Known rows, with every step that occurs:
c > l > k > d: [ -6.8   8.5   4.2  17.6 -21.8 -12.4  15.9   7.1 -17.1  35.6  16.1   5.5
   5.9  -5.1   4.2 -23.3  -5.4   4.5]
k > d > u: [  8.5 -10.3  -1.4   5.7 -19.2  -1.5   9.4   0.5  -4.1   4.6  14.6  23.5
  -9.8  -6.6  -2.4  -2.3  -0.2 -17.2]
c > l > k: [ -8.8  12.7   0.7  14.8   6.4 -14.2   3.0   5.0 -23.6  25.4  14.3  10.4
  10.7  -6.7   4.1 -20.7  -0.4  11.0]
j > c > l > k: [ -7.1  13.5   8.7   5.9  -2.5 -35.2   1.7   7.4 -29.0  27.7  -4.2   2.5
  -1.4 -34.8   3.5 -19.4  15.5   8.0]
k > j > c: [-10.7 -11.3   6.3  -1.2  -1.7 -32.5  -1.5  -7.5 -17.7   9.0 -13.8 -13.2
 -20.9 -33.9  -4.4  -0.8  10.9   2.5]
c > l > k > m: [-11.3   8.9   1.0   8.1 -14.0   7.6   9.8  14.2 -15.5  28.3  25.9  25.4
  25.3  -0.9  13.1 -20.6 -11.0   8.1]
y > u > d: [  8.9   3.8  -8.5   6.5  -6.3  -0.7   7.2  -2.3  32.2   4.6 -22.0 -24.2
   1.0 -15.0  -0.3  15.6  -3.4 -32.7]
c > l > k > d > u > y: [ -4.6  -4.5  16.5  21.6 -15.3  -7.3  15.1  18.6 -50.5  30.3  25.7  31.6
  -4.1 -39.4  20.9 -18.5  -0.8  -7.1]
l > k > y > u > d: [  5.5  12.4  -1.3   8.5  -8.5 -20.2  12.0  17.3  12.7   0.0  -7.6 -28.6
  28.0 -32.0  23.8   3.8  -3.7 -19.9]
j > k > d > u > y: [  0.4 -20.2  16.6  10.7 -28.0   5.3  11.9  17.3 -23.9   3.9 -25.3  24.5
 -28.7  -8.3  23.0  -0.1   3.5 -32.4]
k > j: [-12.2 -10.3  -0.5   7.8   7.1 -12.2  -0.8  -6.5 -12.8   6.7   5.9  -5.8
  -8.0  -4.1  -1.7  -1.9  -4.5   4.6]
y > u > d > k > j > c: [-21.4 -19.0  -6.8  17.7   4.4 -40.2  14.2  -3.7  12.0   3.4 -16.1 -28.8
 -23.1 -60.1   3.8  16.5  11.2 -30.1]
y > u: [  3.7   3.3  -2.3   5.8  -0.8  -2.9  -5.4   0.9  26.0  -3.0 -20.4 -20.0
   0.9  13.8  -0.9  12.4   0.0 -20.9]
j > c: [  1.5  -0.7   7.6  -8.9  -7.9 -21.9   0.5   0.0  -5.6   2.5 -20.3  -7.5
 -14.2 -29.0  -2.6   0.6  16.1  -1.8]
c > l > k > j: [-21.7   4.5  -0.2  22.9  13.8 -26.2   2.0  -1.7 -36.9  31.8  20.8   4.9
   4.7 -12.0   2.5 -23.2  -3.8  14.5]
y > u > d > k: [-10.6  -8.3 -13.5  18.5   5.8  -7.2  15.6   3.0  30.0  -6.1  -1.0 -15.9
  -2.6 -26.1   8.2  17.2   0.0 -32.0]
l > k: [ -3.1  11.9   2.9   9.0   6.4 -10.8   4.5   5.4  -4.4  -2.7   8.6   1.1
  14.3 -13.9  15.2 -12.1   2.6  10.4]
l > k > d: [ -1.6   6.9   6.4  11.7 -21.9  -9.6  17.7   7.3   3.2   5.9  10.4  -3.7
   7.7 -14.8  14.1 -14.4  -2.0   4.4]
c > l > k > y > u: [ -4.9  14.0   2.6  13.9  -3.6 -23.7  -2.2  20.4 -13.0  21.3  -0.6 -16.0
  25.5   4.8  14.7 -10.2  -4.0  -9.1]

Rows:
[-26.9 -16.1  -9.9  23.9   4.1 -42.9  11.3  -2.9  -7.4  33.4  -9.9 -19.1
 -24.5 -54.1  -6.2   6.9   8.9 -31.6] : y > u > d > k > j > c > l
[ -6.3  -5.4   2.7  -4.3 -27.9  20.9   7.2  12.2  11.5   2.8 -27.1  19.1
   0.4  29.3  16.3  -3.0  -5.5 -17.8] : j > k > m
[  0.4  12.9   2.5   5.3 -16.9 -43.7   9.8  18.1 -11.9  31.8 -22.5 -27.0
  13.3 -51.9  12.3  -3.9   9.0 -22.6] : j > c > l > k > y > u > d
[-16.3  -8.2   3.2   6.3  -2.2 -36.4  -4.5  -6.1 -38.0  37.8  -7.8  -2.7
 -22.6 -24.8 -14.5  -9.4   9.2   0.3] : k > j > c > l
[  3.6   0.0   1.2  -0.9  -8.9  -9.5  -5.2  13.5  11.1  -5.0 -15.6 -25.0
  14.0  10.8   9.3  11.2  -4.2 -20.1] : k > y > u
[-32.4 -20.8  -5.6  20.6  18.5 -18.2   8.7  -1.1 -15.3  -2.9  25.8   2.2
 -10.9 -16.8   5.3  -2.1  -2.1   4.6] : d > k > j
[-21.0 -16.9  -4.2   5.2  -8.4  15.1  15.7  15.2   5.6  -6.0  29.3  23.6
  10.1  -7.4  17.1   0.6  -8.5  -2.7] : d > k > m
[  1.2   2.8   8.1  11.8 -20.0 -37.3  11.7   9.2 -32.8  31.8   9.4  24.8
 -11.4 -40.4   0.3 -22.0  15.2 -10.0] : j > c > l > k > d > u
[-15.0 -14.4  -7.1   6.8  -2.9 -12.9  20.6  16.0 -10.3  -3.2  23.1  -1.5
   8.7 -45.0  18.6   5.7  -5.6  -9.3] : u > d > k > y
[  5.6 -17.8  15.9   7.5 -20.7   6.2  11.3  12.3 -27.2   5.2  10.3  21.6
 -15.9 -32.5  15.3   1.9  -2.0 -17.8] : k > d > u > y
[ -4.3   6.7   4.4   1.3 -13.3  10.3  12.8  14.3   4.7   0.8  18.8  16.4
  25.8  -9.9  23.0 -11.8  -8.2   8.8] : l > k > m
[-16.3 -11.6  -2.5  11.7   2.7 -16.6   2.4  21.0   8.6 -15.6   4.1 -18.7
  10.6  -1.6  17.7  12.8  -1.9 -19.8] : d > k > y > u
[ -5.3   7.5  11.9   8.5 -29.0 -32.7  14.9   8.1 -21.9  36.7  -4.6  -2.0
  -8.0 -33.9   2.1 -22.9  11.6   1.3] : j > c > l > k > d
[-16.0 -16.2 -10.0   5.6 -14.6  17.8  28.2  11.2  13.2   1.8  29.3  19.7
  10.6 -36.0  17.1   5.1 -11.8 -13.1] : u > d > k > m
[ -3.2   7.7   7.7   2.6  -3.7 -20.3   5.0  20.6 -18.7  -4.3  13.2  -4.5
  27.4 -17.8  24.6 -11.8  -1.5  13.9] : l > k > y
[  4.3  -1.0  -2.7   2.4 -21.3  -9.3   7.1  16.8  21.0   2.3 -53.1 -25.4
   0.6   7.0  16.3  11.9  -1.8 -45.3] : j > k > y > u > d
